Every row comes from one small tree of marks. Brackets hold a mark, then the marks that hang from it, in alphabetical order. Every link used is in the known rows. Which tree was each row made from?
Known rows
[zegofat bubim]: [ 0.301  1.709 -0.855 -0.206 -2.738  1.350 -0.371  0.714  0.238 -0.027
  0.728  0.661  1.187 -0.646  0.207  1.550 -1.560  0.063  1.367 -0.663]
[vuga [nade binol [bubim zegofat]]]: [ 0.865 -1.073 -1.230  1.271 -1.879  1.456 -3.081 -1.197 -0.917  0.078
  1.369 -0.311 -0.657 -0.207  0.037 -1.001 -0.644  0.114  0.671 -0.382]
[bubim [dunif kemom] [zegofat silim]]: [ 0.577 -0.099  1.059  1.168 -1.808  5.385 -1.063 -1.301 -0.310  0.201
  1.404 -0.711  0.384  0.966 -0.932 -0.741 -1.116  0.332  2.160 -1.037]
[fibobe [nade binol bubim]]: [-0.224 -2.196 -0.775  0.825 -0.937 -0.794 -2.130 -0.650 -1.367 -0.282
  1.283  0.403 -0.974 -0.360 -1.291 -0.659 -0.567  0.497  0.173  0.130]
[bubim [dunif [kemom zened]] [nade binol [silim zegofat]]]: [-0.805  0.024  1.403  1.768 -1.961  4.242 -1.632 -1.532 -0.658  1.005
  2.430  1.225  0.999  1.183  0.388 -2.146 -1.026  0.991  2.944 -0.958]
[binol [nade [bubim zegofat]]]: [ 0.470 -0.996  0.136  0.096 -2.471  0.481 -1.634  0.066 -0.273  0.159
  0.338  0.361 -0.321 -1.216 -0.783  0.476 -0.983  1.244 -0.100  0.061]
[vuga [nade binol [bubim [dunif kemom]] [silim zegofat]]]: [-0.142 -0.343 -0.547  1.162 -1.848  2.567 -2.872 -0.782 -0.764  0.303
  2.410 -0.023 -0.473  0.063  1.188 -1.975 -0.668  0.140  0.981 -0.815]
[binol [nade [silim [zegofat bubim]]]]: [-0.472  0.841  0.599 -0.578 -2.780  1.522 -0.055  0.521  0.491  0.359
  0.297  0.658  0.104 -1.073 -0.113  0.951 -1.144  0.773  0.389 -1.218]
[vuga [nade [bubim [dunif [kemom zened]]] silim]]: [ 0.292  0.263 -0.842  1.398 -1.786  1.623 -2.060 -0.824 -0.089  0.478
  2.918 -0.569 -0.048 -0.001  0.041 -0.964 -1.186  0.447  1.178  0.523]
[bubim [dunif [kemom zened]] nade [zegofat silim]]: [ 0.468  0.408  1.346  1.834 -2.332  6.173 -0.923 -2.902 -0.281  0.751
  2.135 -0.132  1.213  1.580 -1.848 -0.795 -1.790  1.130  3.440 -0.945]
[vuga [nade binol [bubim [dunif kemom] zegofat] silim]]: [ 0.287 -0.756 -0.057  1.796 -2.209  2.811 -3.511 -1.302 -1.010  0.169
  2.448 -0.344 -0.479  0.013  0.488 -2.329 -0.657  0.336  1.201  0.458]
[dunif bubim]: [ 0.596  0.213 -1.999 -0.140 -1.366 -1.241 -0.219  1.005  0.373 -0.019
  1.215  0.545  0.691  0.170  0.354  0.862 -0.346  0.992  0.776  0.930]
[nade bubim]: [ 0.642 -0.979 -1.287  0.333 -1.333 -0.225 -2.386  0.104 -0.722  0.027
  1.234  1.431  0.236 -0.645  0.786 -0.565 -0.536  0.242  0.028  0.847]
[zegofat [bubim [dunif [kemom zened]] [nade binol]] silim]: [-0.217  2.691  0.627  0.745 -3.272  4.314 -1.198 -2.392  0.446  0.382
  2.035  0.696  1.961  0.765 -0.238  0.272 -2.488  1.153  3.939 -0.889]
[nade bubim silim]: [ 0.185 -0.591 -0.396  0.554 -1.725  0.512 -3.004 -0.414 -0.799 -0.043
  1.945  2.309  0.390 -0.770  1.560 -2.024 -0.277  0.195  0.158  2.258]
[bubim dunif nade zegofat]: [ 0.187 -1.352  0.887  1.493 -2.531  6.256 -0.874 -1.857 -0.893  0.850
  0.895 -0.540  0.698  0.742 -1.388 -0.465 -1.171 -0.093  2.216 -1.016]
[binol [nade [bubim dunif zegofat] silim]]: [-0.097 -1.085  1.165  0.395 -2.771  2.316 -2.162 -0.618 -0.303  0.329
  1.026  0.400 -0.275 -1.169 -0.288 -0.713 -0.992  1.098  0.462  0.878]
[silim zegofat]: [ 0.244 -0.041 -1.181 -0.747 -0.860  2.370  0.258  0.477 -0.151  0.292
  0.091  1.143  0.046  0.124  0.706  0.657 -0.519 -0.652  0.241 -3.223]
[zened kemom]: [ 0.151 -0.470 -0.435 -0.774 -1.035 -0.195 -1.353  0.603 -0.203 -0.002
 -0.350  0.405 -0.691 -1.254 -0.832 -0.104 -1.797 -1.049 -0.051 -0.767]
[binol [nade [bubim [dunif [kemom zened]]] [silim zegofat]]]: [-0.335 -0.097  0.771  0.033 -2.217  1.623 -1.564 -0.111  0.079  0.480
  1.632  0.983 -0.075 -0.828  0.196 -0.504 -1.250  1.532  0.693 -0.238]

Write each row's tree
[ 0.279 -0.895 -0.538  0.900 -1.437  0.947 -2.378  0.514 -0.790  0.222
  2.078  0.515  0.363 -0.213  0.711 -1.003 -0.774  0.607  0.650  0.628] | [nade [bubim [dunif kemom]]]
[-0.589  2.202  0.601  0.878 -3.600  3.422 -0.458  0.386 -0.068  0.457
  2.167  0.263  1.913  0.080  0.023  0.358 -1.962  0.679  2.457 -0.251] | [zegofat [bubim [dunif kemom] [nade silim]]]
[-0.519 -1.169  0.748  0.846 -1.602  3.036 -4.317 -0.785 -1.542  0.025
  2.428  2.644 -0.022 -0.070  2.854 -3.901 -0.162  0.501  1.146  0.300] | [nade binol [bubim [dunif kemom]] [silim zegofat]]
[-0.313 -0.263  0.169  0.339 -1.596  3.127 -2.532  0.064 -0.954  0.144
  2.651  1.866  0.351 -0.145  2.030 -2.398 -0.600  0.270  0.655  0.135] | [nade [bubim [dunif kemom]] [silim zegofat]]
[ 0.633 -1.111 -0.772  1.341 -1.934  3.197 -3.161 -2.171 -0.685  0.246
  1.582 -0.809 -0.658  0.106 -0.034 -1.200 -0.959  0.021  1.415 -0.578] | [vuga [nade binol [bubim dunif [zegofat silim]]]]
[ 1.469  1.894 -1.064  0.692 -1.394 -0.221 -0.675 -0.075  0.531 -0.335
  2.852  1.100  1.218  1.224 -0.690 -0.052 -1.037  2.690  2.267  1.058] | [dunif [bubim [zegofat silim]] [kemom zened]]
[ 0.072 -1.784  1.439  1.781 -2.149  3.371 -5.241 -1.500 -1.879 -0.188
  2.463  2.220 -0.016 -0.171  1.858 -4.398 -0.107  0.791  1.475  2.138] | [nade binol [bubim [dunif kemom] zegofat] silim]
[-0.400  1.931  0.476  0.374 -3.421  4.960 -1.217 -2.638  0.319  0.397
  1.217  0.477  1.694  0.383  0.000  0.479 -2.241  0.345  3.504 -1.035] | [zegofat [bubim dunif [nade binol]] silim]
[-0.495 -0.462  0.534  1.417 -2.263  1.502 -1.808 -1.321 -0.816  0.621
  0.976  1.702  0.886  0.277  0.375 -1.545 -0.277  0.280  1.452  0.485] | [bubim [nade binol silim]]
[-0.150  1.482 -0.318 -0.201 -2.235  4.287 -0.283 -0.234 -0.148  0.441
  1.352  1.312  1.065  0.442  0.646  0.464 -1.755  0.371  2.251 -3.312] | [silim [zegofat [bubim [dunif [kemom zened]] [nade binol]]]]
[ 0.645  1.377 -0.449  1.236 -2.405  0.222 -1.114  0.217 -0.404 -0.250
  2.477  0.886  1.475  1.349 -0.360 -0.785 -0.591  2.512  1.942  0.791] | [dunif [bubim [nade binol] [zegofat silim]] kemom]
[-0.869 -2.116  0.082  0.576 -1.100  2.076 -2.316 -1.272 -1.475 -0.111
  1.867  0.782 -1.055 -0.167 -0.384 -1.814 -0.611  0.134  0.640 -0.364] | [fibobe [nade binol [bubim dunif] [silim zegofat]]]
[-0.499  1.887  0.846  1.174 -3.398  3.397 -1.436 -0.655 -0.164  0.458
  2.304  0.973  1.751  0.209  0.260 -0.382 -1.948  1.062  3.183 -0.027] | [zegofat [bubim [dunif [kemom zened]] [nade binol silim]]]
[-0.146 -2.040  0.174  1.220 -1.255  1.708 -2.458 -1.473 -1.493 -0.319
  1.836 -0.145 -0.906  0.191 -1.702 -1.327 -0.888  0.766  1.030 -0.121] | [fibobe [nade binol [bubim [dunif kemom] [zegofat silim]]]]
[-0.148 -1.065  1.534  1.646 -2.806  6.784 -1.319 -2.223 -0.959  0.806
  1.388  0.083  0.793  0.635 -0.905 -1.490 -1.022 -0.113  2.318 -0.015] | [bubim dunif [nade silim] zegofat]
[-0.652  0.996  1.030 -0.270 -2.853  1.932 -0.022  0.874  0.438  0.435
  0.822  0.183  0.202 -0.801 -0.153  0.691 -1.275  1.051  0.667 -1.346] | [binol [nade [silim [zegofat [bubim [dunif kemom]]]]]]
[-0.056  1.082 -0.801 -0.953 -2.005  4.406  0.211  0.407  0.061  0.277
  0.610  0.721  0.613 -0.089  0.878  1.171 -1.522 -0.567  1.361 -3.451] | [silim [zegofat [bubim dunif]]]
[-0.256  0.210  0.491  1.807 -1.828  2.755 -0.265 -0.625 -0.123  1.152
  2.195 -0.265  1.257  1.120 -1.110 -0.115 -1.465  1.043  2.592 -0.727] | [bubim [dunif [kemom zened]] nade]
[-0.073  1.785 -0.098  0.359 -2.841  2.522 -0.361  1.127  0.160  0.189
  1.588 -0.243  1.307 -0.190  0.123  1.098 -1.811  0.422  1.980 -0.882] | [zegofat [bubim [dunif kemom]]]
[-0.078  1.044 -0.369  0.961 -2.044  2.940 -1.585 -0.966  0.000  0.406
  2.096 -0.144 -0.065  0.331  0.500 -0.792 -1.169  0.190  1.915 -1.637] | [vuga [nade binol [silim [zegofat [bubim [dunif [kemom zened]]]]]]]
[-0.306 -1.050  0.707  0.904 -1.413  3.043 -4.432 -1.397 -1.340  0.094
  2.670  2.988  0.042  0.018  2.676 -3.905 -0.375  0.773  1.630  0.445] | [nade binol [bubim [dunif [kemom zened]]] [silim zegofat]]
[-0.142  1.550 -0.690  0.926 -2.138 -1.071 -0.734  1.599 -0.377 -0.006
  2.814  1.429  1.501  1.061  0.791 -1.007 -0.265  2.301  1.363  0.711] | [dunif [bubim [nade binol [silim zegofat]]] kemom]
